Each row was made from one small tree. Brackets hold a mark, then the marks that hang from it, in alphabetical order. Every link used is in the known rows. Write each row's tree.
Known rows
(G (A L)): [-7, 0, 2, 11, -7, 0, -26, 30, -16, 17, -7, 5, -1, 6, 9, 1, -1, -8, 11, 0, 18, 9, -14, -11]
(G (A (W B))): [26, 19, 20, -5, 12, -17, -2, 30, -10, -3, 5, 1, -8, 15, -4, -17, -28, 9, 0, -22, 30, 38, 16, -12]
(G A W): [-8, 14, 30, 9, -2, -7, -6, 19, -2, -12, 1, 12, 7, 3, -15, -16, -1, -2, -36, 1, 34, 30, -1, -24]
(W (A Q) (B U)): [-12, 7, 30, 58, 20, 21, 11, 8, 11, -42, -6, -11, -3, 11, -10, 15, -36, -14, 21, -7, -34, 46, 13, -11]
(W F): [27, 1, 10, -11, -12, 3, 9, 7, 6, -14, -3, 4, 8, -14, -12, 11, -1, 4, -25, -17, 5, -24, 13, -11]
(G (A Q) (W B F)): [25, 31, 52, 13, 4, 30, 29, 20, 3, -49, -9, 22, 8, 0, -28, 7, -24, -2, -48, -32, 16, 40, 31, -37]
(A (L Q) W): [-23, 13, -9, -11, 3, 28, 7, -11, -3, -20, -5, -7, -21, 10, -2, -5, 9, 5, -8, -8, -6, -21, -3, -13]
(G (A Q) W): [-7, 24, 46, 11, 7, 15, 17, 16, 4, -16, -5, 16, 5, 11, -17, -15, 2, -13, -31, -1, 8, 47, 11, -21]
(W (B U) (G A)): [-1, -2, 48, 25, -3, -17, -21, 34, -23, -4, -4, -12, -13, 9, 7, 9, -38, -2, 17, -8, 29, 56, -1, -18]
(G (A L) (W F)): [-1, 12, 22, -1, -19, 20, -9, 35, -5, -20, -9, 18, 6, -3, -19, 7, 4, -5, -46, -18, 35, -7, -4, -37]
(G (W (B U) F)): [-5, 11, 12, 12, 3, 39, -2, 16, 1, -71, -6, 1, -12, -12, -24, 22, -25, -1, -47, -19, 8, 12, 9, -38]
(V (A Q)): [-2, 15, 31, -10, 11, 29, 25, -38, 8, -33, 8, 3, 0, 7, 4, 4, 7, -15, -2, -9, -49, 5, -2, 11]
(U S): [13, 5, -15, 2, 6, 9, -20, 12, -9, -10, -6, -17, -4, 5, 1, 5, 8, -4, 23, 17, -9, -30, -16, -13]
(W (A L Q) B G): [-17, 1, 50, 42, -6, 28, 27, 10, 3, 4, -6, 7, -1, 37, 1, 25, -30, -9, 40, -32, -13, 32, 4, -5]
(V A): [-3, 5, 15, -12, 3, 6, 3, -34, 4, -27, 14, -2, 2, -1, 6, 3, 4, -4, -6, -8, -24, -12, -14, 7]
(G (A L Q) W): [-27, 20, 29, 14, 2, 41, 3, 23, -5, -10, -12, 20, -4, 19, -9, -4, 7, -20, -18, -2, 5, 34, -4, -22]
(V (A L Q W)): [-15, 22, 19, -35, 11, 51, 18, -17, 5, -21, 9, 4, -20, 27, 6, -2, 16, -19, 6, -21, -48, -7, -10, 10]
(W (A (L Q)) B F): [-1, 6, 13, 51, -9, 26, 20, -16, 9, -58, -10, 0, 10, -8, -17, 34, -32, 13, -11, -33, -4, -27, 12, -33]
(W (B (U S X)) F): [27, 3, -17, -6, 14, 17, -10, 41, -13, -65, -7, -34, -12, -6, -17, 25, -18, 4, -13, 8, -8, -52, 1, -39]
(V (A (L Q) W)): [-26, 18, 5, -22, 5, 36, 10, -45, 1, -48, 10, -8, -19, 9, 4, -1, 13, 1, -14, -15, -30, -33, -18, -5]
(A L W): [-13, 6, -13, -25, 0, 22, -7, 21, -4, 11, 0, 1, -20, 20, 2, -6, 9, -4, 6, -13, 0, -13, -8, -1]
(A Q W): [9, 20, 22, -24, 14, 20, 29, 8, 9, -1, 1, 3, -12, 20, -8, -17, 7, -8, -3, -12, -20, 17, 20, 4]
(W (B U) (G (A Q))): [-1, 8, 65, 26, 5, 7, 1, 31, -18, -9, -10, -6, -14, 16, 5, 10, -34, -13, 19, -9, 4, 73, 11, -14]

Which tree is each row?
[29, -3, 61, 26, -22, -17, 29, 13, 11, -12, 5, 4, 19, 7, -17, 24, -39, 13, -3, -47, 21, 4, 21, -19] => (W A B F G)
[23, 2, 81, 15, -23, -6, 49, 10, 23, 0, 0, 7, 22, 12, -21, 13, -11, -5, -5, -34, -5, 2, 26, -11] => (W (A Q) F G)
[-33, 7, 0, 4, 0, 38, 3, -56, -3, -53, 2, -6, -8, -3, 10, 17, 9, -2, -7, -4, -35, -33, -24, -6] => (V (A (L Q)))
[31, 13, 45, 37, 2, 16, 42, 3, 21, -38, -5, 8, 19, 3, -23, 21, -34, -1, -7, -38, -17, 11, 34, -16] => (W (A Q) B F)
[11, 16, 15, 1, -3, 33, 19, 4, 5, -53, -2, 16, 2, -6, -26, 17, -21, 10, -51, -32, 19, 3, 17, -31] => (G (W B F))
[-4, 8, 49, 18, -4, 24, 7, 28, -22, 15, -12, 13, -10, 30, 12, 16, -26, -9, 31, -24, 9, 51, 5, -10] => (W B (G (A L Q)))
[-32, 0, 8, 49, -6, 11, 8, -21, 10, -27, -7, -7, 7, 3, -6, 11, -5, 2, 5, -3, -12, -20, -7, -18] => (W (A (L Q)))
[7, 5, 30, 25, -13, 30, 26, 14, 20, -15, -10, 10, 15, 7, -16, 20, -4, -14, -2, -26, -23, -19, 12, -13] => (W (A L Q) F)
[23, -8, 65, 12, -32, -30, 26, 15, 17, 5, 6, 2, 24, 5, -18, 13, -15, 6, -12, -35, 19, -14, 13, -15] => (W A F G)
[11, 10, 26, 39, -3, 42, 27, 11, 13, -33, -11, 12, 9, 11, -15, 32, -29, -7, 6, -41, -22, -2, 19, -19] => (W (A L Q) B F)
[10, 19, -3, -8, -2, 44, 19, -7, -4, -52, -8, 1, -17, -1, -12, 18, -17, 16, -25, -37, 1, -27, 18, -29] => (A (L Q) (W B F))
[-29, 11, 40, -30, -10, 24, 19, -40, -4, -26, 13, -8, -21, 22, 7, 3, 10, 3, -6, -27, -16, -25, -19, -4] => (V (A (L Q) (W G)))
[-6, -3, -23, -7, 17, 3, -23, 36, -12, -34, -2, -41, -16, 6, -7, 3, 8, -7, 5, 39, -16, -45, -18, -23] => (B (U S X))
[-7, 8, 34, 44, -1, 19, 6, 18, 17, -73, -1, -2, 5, -6, -35, 20, -35, 0, -40, -24, 7, 14, 11, -42] => (G (W A (B U) F))
[-2, 20, 15, -3, 27, 39, 11, 16, -1, -36, -5, -10, -31, 18, -5, -2, -22, -11, 9, -12, -28, 44, 19, -7] => (A Q (W (B U)))
[18, 6, 62, -7, -27, 15, 15, 38, -9, 19, -14, 14, 4, 13, -1, 15, -1, -12, -3, -28, 13, 9, 10, -17] => (W F (G (A L Q)))
[-25, -13, 37, 26, -24, -6, 2, 18, 4, 25, 1, 1, 6, 27, 2, 14, -8, -5, 27, -19, 9, -3, -15, -6] => (W (A L) G)
[2, -5, 52, 38, -11, -19, 19, 6, 6, 1, 7, -1, 11, 21, -6, 14, -38, 9, 22, -30, 16, 27, 7, -8] => (W A B G)
[6, 14, 57, -32, -2, 9, 39, 12, 5, 20, 3, 2, -14, 32, -4, -14, 4, -6, 5, -24, -7, 26, 18, 5] => (A Q (W G))
[-16, 8, 17, 50, 9, 40, 18, 4, 7, -18, -8, 8, 1, 25, -3, 22, -27, -11, 31, -22, -28, 23, 6, -7] => (W (A L Q) B)
[-2, 28, 43, 26, 16, 27, 19, 13, -4, -34, -7, 19, 0, 14, -16, -4, -23, -6, -24, -14, 11, 64, 19, -25] => (G (A Q) (W B))
[15, 18, 13, -34, -4, 48, 25, 23, 7, -7, -8, 11, -13, 14, -11, 4, 11, -12, -14, -32, -19, -19, 18, -9] => (A L Q (W F))
[3, -1, 64, 17, -27, 20, 34, 20, 16, 7, -7, 10, 13, 19, -13, 23, -6, -12, 5, -37, -10, -11, 11, -12] => (W (A L Q) F G)
